What can hang from each mark
laro: kuvami
fosen: sisa
suvi: kuvami mobimob vame
rugum: mobimob
mobimob: rugum suvi
kuvami: fufu laro romo rugum suvi
sisa: fosen suvi
novuves: suvi
romo: kuvami

Each row was made from one small tree. The marks that hang from a mark follow it in brackets, in alphabetical order. Every link used is in the known rows. Write each row's tree.
Known rows
rugum[mobimob[suvi[kuvami[fufu laro] vame]]]: 1.037  2.186  0.895  1.440  2.470  0.928  1.036  -0.234  -0.133  -0.413  1.998  -0.522  -0.193  -2.584  0.125  3.207  -1.705  0.904  0.906  1.558  6.593  -0.971  0.461  1.532  -1.593  -0.973
suvi[kuvami[laro romo] mobimob vame]: -0.737  2.581  0.248  2.268  2.428  -0.632  -0.358  0.126  -0.294  0.042  0.230  -0.106  -0.327  -1.652  -0.782  1.418  -0.656  1.494  -0.708  1.541  1.322  -1.175  -0.346  1.195  -2.218  -0.205
laro[kuvami[fufu romo]]: 0.632  0.624  -0.576  -0.168  0.549  -1.439  0.103  0.936  -0.356  0.120  0.332  0.285  -1.940  -0.244  0.979  -0.509  -0.950  2.101  -0.278  1.464  1.061  0.516  -0.045  -0.048  -0.695  0.630
romo[kuvami[fufu]]: 0.433  1.110  0.443  0.214  -0.297  -0.321  0.080  0.982  0.060  0.310  1.356  0.360  -0.440  -1.393  1.173  0.326  -0.935  0.147  0.344  1.051  -1.270  0.149  0.192  0.175  -0.541  1.398
laro[kuvami[fufu romo rugum[mobimob]]]: 0.488  -0.164  -0.440  0.155  -0.478  -1.748  0.802  0.607  -1.675  -0.181  -0.285  0.181  -3.523  -0.857  1.388  -0.555  -1.106  2.324  -2.589  1.652  6.362  1.696  0.273  -0.529  -1.615  0.554
novuves[suvi[kuvami[fufu romo] mobimob vame]]: 0.030  3.574  -0.076  2.935  1.049  -1.696  0.804  1.600  2.948  -0.222  0.615  0.325  -0.010  -2.263  -0.095  1.218  -1.540  1.463  -0.707  2.488  -0.129  -2.048  -0.432  1.446  -1.702  -0.333
novuves[suvi[vame]]: 0.295  0.386  0.054  2.183  -0.186  -0.264  0.393  -0.217  1.500  -0.082  0.225  0.148  0.580  -0.896  1.124  0.847  -0.610  0.491  -0.595  0.189  0.062  -0.946  -0.336  0.860  -0.378  -0.387
novuves[suvi[kuvami[laro] mobimob[rugum] vame]]: 0.133  2.290  0.793  2.968  2.381  -0.659  0.060  0.455  1.287  -0.081  1.157  0.103  -1.971  -1.746  0.282  1.763  -1.090  1.015  0.141  0.470  1.890  -1.299  -0.432  0.751  -1.456  -0.978
laro[kuvami[fufu romo rugum]]: 0.496  0.168  -0.357  0.053  0.568  -2.392  0.153  0.733  -0.875  0.020  0.058  0.198  -2.676  -0.554  0.254  -1.192  -1.053  2.418  -2.372  1.599  0.162  1.028  0.006  0.121  -1.108  0.780
sisa[suvi[kuvami mobimob vame]]: 0.361  2.404  -0.205  3.247  0.502  -0.303  -0.572  0.228  1.520  0.078  -0.163  -0.458  1.316  -1.716  2.673  1.809  -0.740  1.103  0.190  0.349  -1.062  -2.912  -0.113  1.273  0.095  -1.394
rugum[mobimob[suvi[kuvami[fufu laro romo]]]]: 1.173  2.069  0.090  -0.271  3.103  0.279  1.660  1.086  -1.243  -0.523  1.349  -0.360  -0.955  -0.578  -0.512  1.451  -1.569  1.098  -0.032  1.710  7.102  -0.017  0.542  0.964  -2.409  -0.241
fosen[sisa[suvi[kuvami[rugum] mobimob]]]: 0.868  1.648  -0.358  1.843  -0.396  -0.749  0.030  1.597  0.913  -0.329  -0.331  -0.237  0.231  -0.857  1.592  0.019  -0.525  1.442  -1.081  0.330  -1.563  -1.896  0.037  1.021  -0.313  -0.412
novuves[suvi[kuvami[rugum] mobimob vame]]: -0.641  2.551  0.483  3.419  0.313  -1.697  0.365  0.404  2.185  -0.115  0.457  0.443  0.261  -2.053  0.443  1.219  -1.000  1.323  -2.299  0.878  -0.831  -1.612  -0.561  1.469  -0.726  -0.804
romo[kuvami[fufu laro suvi[vame]]]: -0.194  1.340  0.803  0.958  0.692  0.881  0.311  0.273  0.326  0.093  2.716  -0.170  -0.874  -2.538  -0.182  1.432  -1.791  1.495  -0.177  0.904  -0.353  -0.826  0.180  1.476  -3.126  1.532
romo[kuvami[rugum]]: -0.266  0.206  0.206  0.450  -0.906  -0.897  -0.057  0.237  -1.420  0.397  0.597  0.330  -0.628  -0.329  1.073  -0.196  -0.395  0.500  -2.421  -0.029  -0.392  1.133  -0.017  0.700  -0.080  1.241
novuves[suvi[kuvami[fufu laro romo] vame]]: 0.586  2.297  0.269  2.041  3.461  -0.751  1.031  0.973  1.502  -0.396  2.038  0.324  -0.845  -1.504  -0.585  2.077  -1.550  1.720  -0.953  2.516  1.107  -1.164  -0.095  1.338  -2.609  0.356
fosen[sisa[suvi[kuvami[laro rugum] vame]]]: 0.879  -0.048  0.210  2.221  1.982  -0.100  -0.381  0.250  -0.133  -0.521  0.950  -0.596  -0.379  -1.218  1.194  1.921  -0.571  2.080  -1.668  0.476  -0.501  -1.563  0.123  1.903  -1.020  -0.177
sisa[fosen suvi[mobimob]]: 1.315  2.385  -0.479  1.782  -0.543  -0.380  0.361  3.002  0.845  0.282  -0.748  -0.782  0.950  -0.102  4.781  -0.786  0.015  0.403  0.669  -0.304  -0.591  -1.077  0.490  0.545  -0.772  -1.217
kuvami[fufu laro romo]: 0.663  0.033  0.112  -0.486  2.475  -0.357  0.807  0.856  -0.612  -0.331  0.886  -0.316  -1.643  -0.512  -1.787  -0.042  -0.852  0.728  -0.168  1.857  1.331  0.513  0.264  -0.046  -2.893  0.720
novuves[suvi[kuvami mobimob]]: 0.199  2.931  0.073  1.944  0.562  -0.482  0.591  1.527  2.332  -0.066  0.981  0.888  0.893  -0.699  0.997  0.379  -0.749  0.593  -0.014  0.337  -0.280  -1.657  -0.359  0.619  -0.381  -0.573
suvi[kuvami[laro] vame]: -0.560  0.898  0.810  1.467  2.760  0.363  -0.586  -0.709  0.103  -0.127  1.405  0.174  -0.191  -1.536  -0.321  2.381  -0.383  0.949  -0.074  0.754  1.118  -1.112  -0.217  1.165  -0.539  -0.086
suvi[kuvami[laro romo rugum]]: -0.356  0.943  0.069  -0.092  3.427  -1.287  0.129  0.334  -1.650  -0.299  0.820  0.276  -1.823  0.391  -1.726  0.546  -0.442  1.553  -3.038  1.220  1.133  0.595  -0.041  0.476  -1.785  0.483
kuvami[laro]: 0.165  -0.184  0.445  -0.092  1.602  0.741  0.193  0.045  -0.457  -0.111  1.002  -0.136  -0.590  -0.233  -0.797  0.386  -0.092  0.394  0.198  0.089  0.708  -0.024  0.154  -0.382  -1.454  0.172

Write each row's tree
-1.011  0.022  -0.151  1.008  0.249  -0.056  0.902  -0.769  -1.803  -0.547  -0.182  -0.771  -2.417  -0.892  -1.439  0.477  -1.080  1.924  -3.937  0.830  6.153  0.471  0.221  0.553  -4.207  0.423 -> kuvami[laro romo rugum[mobimob] suvi[vame]]
-0.528  1.696  0.179  1.688  0.836  -1.805  0.452  0.057  -0.244  -0.485  -0.146  -0.025  -2.282  -2.210  -0.375  1.761  -1.158  1.278  -3.249  2.632  5.870  0.426  0.046  1.073  -1.452  0.141 -> suvi[kuvami[fufu romo rugum[mobimob]] vame]
0.592  2.290  1.106  0.640  2.894  -0.771  0.173  1.208  0.737  -0.204  1.618  -0.014  -3.283  -2.178  -1.313  0.927  -1.215  0.515  1.603  1.486  1.338  -0.593  0.075  -0.338  -1.892  -0.419 -> suvi[kuvami[fufu laro] mobimob[rugum]]
0.522  0.319  -0.099  0.009  -0.735  -0.092  1.298  -0.111  -1.553  -0.170  -0.735  -0.744  -0.196  -0.163  0.625  -0.031  -0.659  0.105  -1.586  -0.288  6.011  0.634  0.378  0.525  -0.625  -0.844 -> kuvami[rugum[mobimob[suvi]]]
-0.196  0.022  -0.535  0.260  -0.557  -1.152  0.782  0.008  -2.048  -0.363  -1.417  -0.279  -2.123  0.513  0.005  -0.652  -0.154  0.699  -3.444  0.895  5.856  1.585  0.215  -0.546  -1.635  0.356 -> kuvami[romo rugum[mobimob]]
0.034  1.145  0.807  2.380  2.789  -0.678  0.367  0.032  1.437  -0.281  1.953  0.456  -0.724  -1.276  0.201  1.988  -1.093  1.492  -2.505  0.908  0.358  -0.806  -0.315  1.405  -1.433  -0.030 -> novuves[suvi[kuvami[laro rugum] vame]]
0.420  1.873  -0.030  -0.194  1.501  -0.615  0.933  1.446  -0.023  -0.380  0.705  -0.765  -3.980  -0.916  -2.762  -1.117  -1.583  1.274  0.075  1.305  1.510  -0.251  0.141  -0.269  -4.681  0.214 -> kuvami[fufu laro romo suvi[mobimob[rugum]]]
-0.304  3.192  0.092  0.827  1.063  -2.465  0.291  1.466  0.603  -0.302  0.305  0.197  -1.529  -1.756  -1.728  -0.327  -1.229  1.248  -1.964  2.432  0.316  -0.429  -0.115  0.574  -1.793  0.148 -> suvi[kuvami[fufu romo rugum] mobimob]
-0.691  1.248  -0.409  0.177  1.857  -1.882  -0.162  0.485  -0.736  -0.179  -0.239  0.396  -1.337  0.611  -0.978  0.181  -0.275  1.210  -3.331  1.125  0.626  0.363  -0.236  1.014  -0.264  0.461 -> suvi[kuvami[romo rugum]]
1.758  0.348  -0.565  0.966  -1.112  -0.327  -0.010  1.558  0.244  -0.302  -1.423  -1.029  -1.680  -0.136  1.940  -1.006  -0.142  0.432  1.159  -0.591  -0.259  -1.219  0.080  0.193  -0.543  -0.850 -> fosen[sisa[suvi[mobimob[rugum]]]]
-0.132  1.524  0.204  1.475  1.614  -1.088  0.170  -0.630  0.030  0.137  0.296  -0.332  0.850  -1.067  -0.557  1.632  -0.966  0.879  -1.969  0.229  0.450  -1.016  -0.298  2.603  0.946  -1.196 -> mobimob[suvi[kuvami[rugum] vame]]
-0.656  -0.111  -0.459  0.221  -1.571  -0.193  0.640  0.048  -1.246  0.035  0.222  0.382  -2.579  -0.154  1.759  -0.598  -1.087  2.577  -2.654  -0.542  4.960  0.659  0.142  -0.197  -1.421  0.253 -> laro[kuvami[rugum[mobimob] suvi]]
-0.308  0.586  0.203  -0.124  -1.376  -0.142  1.594  0.414  0.507  -0.513  0.738  -0.353  -2.271  -1.548  -0.717  -0.363  -1.380  0.906  -2.144  1.063  4.360  0.558  0.530  0.055  -2.792  0.383 -> kuvami[fufu rugum[mobimob] suvi]
0.798  1.602  -0.647  2.046  2.005  -1.152  0.162  0.643  1.598  -0.289  -0.003  -0.475  0.027  -0.782  1.425  2.039  -1.228  1.489  -0.856  1.965  0.217  -1.924  0.043  2.102  -0.559  -0.441 -> sisa[suvi[kuvami[fufu romo] vame]]
-1.107  1.215  0.024  1.540  0.499  -0.873  0.671  -0.512  -0.464  -0.222  -0.018  -0.865  -1.536  -1.412  -2.273  -0.474  -1.169  2.067  -3.208  0.984  0.784  -0.846  -0.157  1.157  -4.507  0.054 -> kuvami[laro romo rugum suvi[mobimob vame]]
1.056  1.631  0.234  2.822  1.038  0.697  -0.244  0.834  1.061  -0.321  0.472  -0.579  0.745  -2.103  1.840  1.848  -0.656  1.702  0.986  0.500  -0.872  -2.727  0.061  1.328  -1.539  -0.808 -> fosen[sisa[suvi[kuvami[laro] mobimob vame]]]
-0.379  1.424  0.262  2.865  0.131  -0.741  0.698  -0.113  1.074  -0.435  0.345  0.505  -0.703  -1.403  1.505  1.960  -0.860  1.117  -3.034  0.890  4.844  -0.052  -0.236  0.835  -0.442  -0.513 -> novuves[suvi[kuvami[rugum[mobimob]] vame]]
0.407  0.680  0.345  2.503  1.917  0.208  0.312  -0.472  -0.885  -0.476  0.363  -0.602  -1.140  -1.403  2.369  2.562  -0.924  1.507  -2.470  0.636  5.898  -0.798  0.335  0.764  -1.433  -0.672 -> sisa[suvi[kuvami[laro rugum[mobimob]] vame]]
-0.478  1.607  0.196  1.452  1.840  -2.410  -0.036  0.091  0.583  -0.314  0.186  -0.047  -1.502  -1.808  -1.683  1.406  -1.121  1.482  -2.950  2.624  0.340  -0.234  -0.329  1.671  -0.917  0.274 -> suvi[kuvami[fufu romo rugum] vame]
0.648  0.693  0.921  -0.142  1.142  0.321  0.426  0.945  -0.690  0.207  2.472  0.199  -0.963  -1.616  0.538  0.774  -1.078  0.577  0.612  1.057  -0.120  0.380  0.455  0.168  -2.039  1.350 -> romo[kuvami[fufu laro]]
0.795  2.110  -0.918  2.815  0.051  -0.650  -0.484  1.208  0.633  -0.260  -1.204  -0.591  0.850  -0.850  1.770  1.037  -0.434  1.925  -0.533  0.903  -0.745  -2.754  -0.224  2.068  -0.856  -0.750 -> fosen[sisa[suvi[kuvami[romo] mobimob vame]]]
-0.806  0.140  -0.470  1.148  -0.581  0.097  -0.471  -0.614  0.365  0.330  0.641  0.164  -0.628  -0.827  1.564  0.641  -1.014  2.671  -0.730  -0.539  -0.057  -0.886  -0.332  1.252  -0.403  -0.129 -> laro[kuvami[suvi[vame]]]
-0.620  1.226  0.542  1.521  0.575  0.191  0.112  -0.523  0.500  -0.030  0.176  -0.930  -2.678  -1.584  -1.321  0.507  -1.081  1.206  0.180  -0.166  0.966  -1.160  -0.165  0.415  -2.968  -0.538 -> kuvami[laro suvi[mobimob[rugum] vame]]
0.009  -0.521  -0.093  -0.250  2.046  -1.123  0.674  0.046  -2.335  -0.282  0.058  -0.345  -1.680  0.607  -1.716  -0.727  -0.364  1.116  -2.884  0.926  1.460  1.012  0.062  -0.124  -2.649  0.712 -> kuvami[laro romo rugum]
-0.188  1.906  0.416  1.472  -0.679  -0.846  0.255  0.177  2.004  -0.051  0.078  -0.924  -2.593  -2.694  -1.290  0.146  -1.583  0.708  0.467  0.659  0.399  -1.223  -0.125  0.628  -2.195  -0.628 -> kuvami[fufu suvi[mobimob[rugum] vame]]
0.385  2.035  0.544  1.518  1.769  -1.483  0.606  -0.082  1.306  -0.168  1.121  -0.475  0.501  -2.264  -1.048  1.800  -1.588  0.981  -1.200  1.584  0.615  -1.158  -0.116  2.537  0.172  -0.907 -> mobimob[suvi[kuvami[fufu rugum] vame]]
-0.536  2.481  0.393  1.261  0.478  -1.432  -0.157  0.520  0.373  -0.074  0.115  0.384  -0.432  -1.373  -0.495  -0.066  -0.505  0.709  -1.677  0.657  -0.671  -0.575  -0.253  0.255  -0.358  -0.305 -> suvi[kuvami[rugum] mobimob]
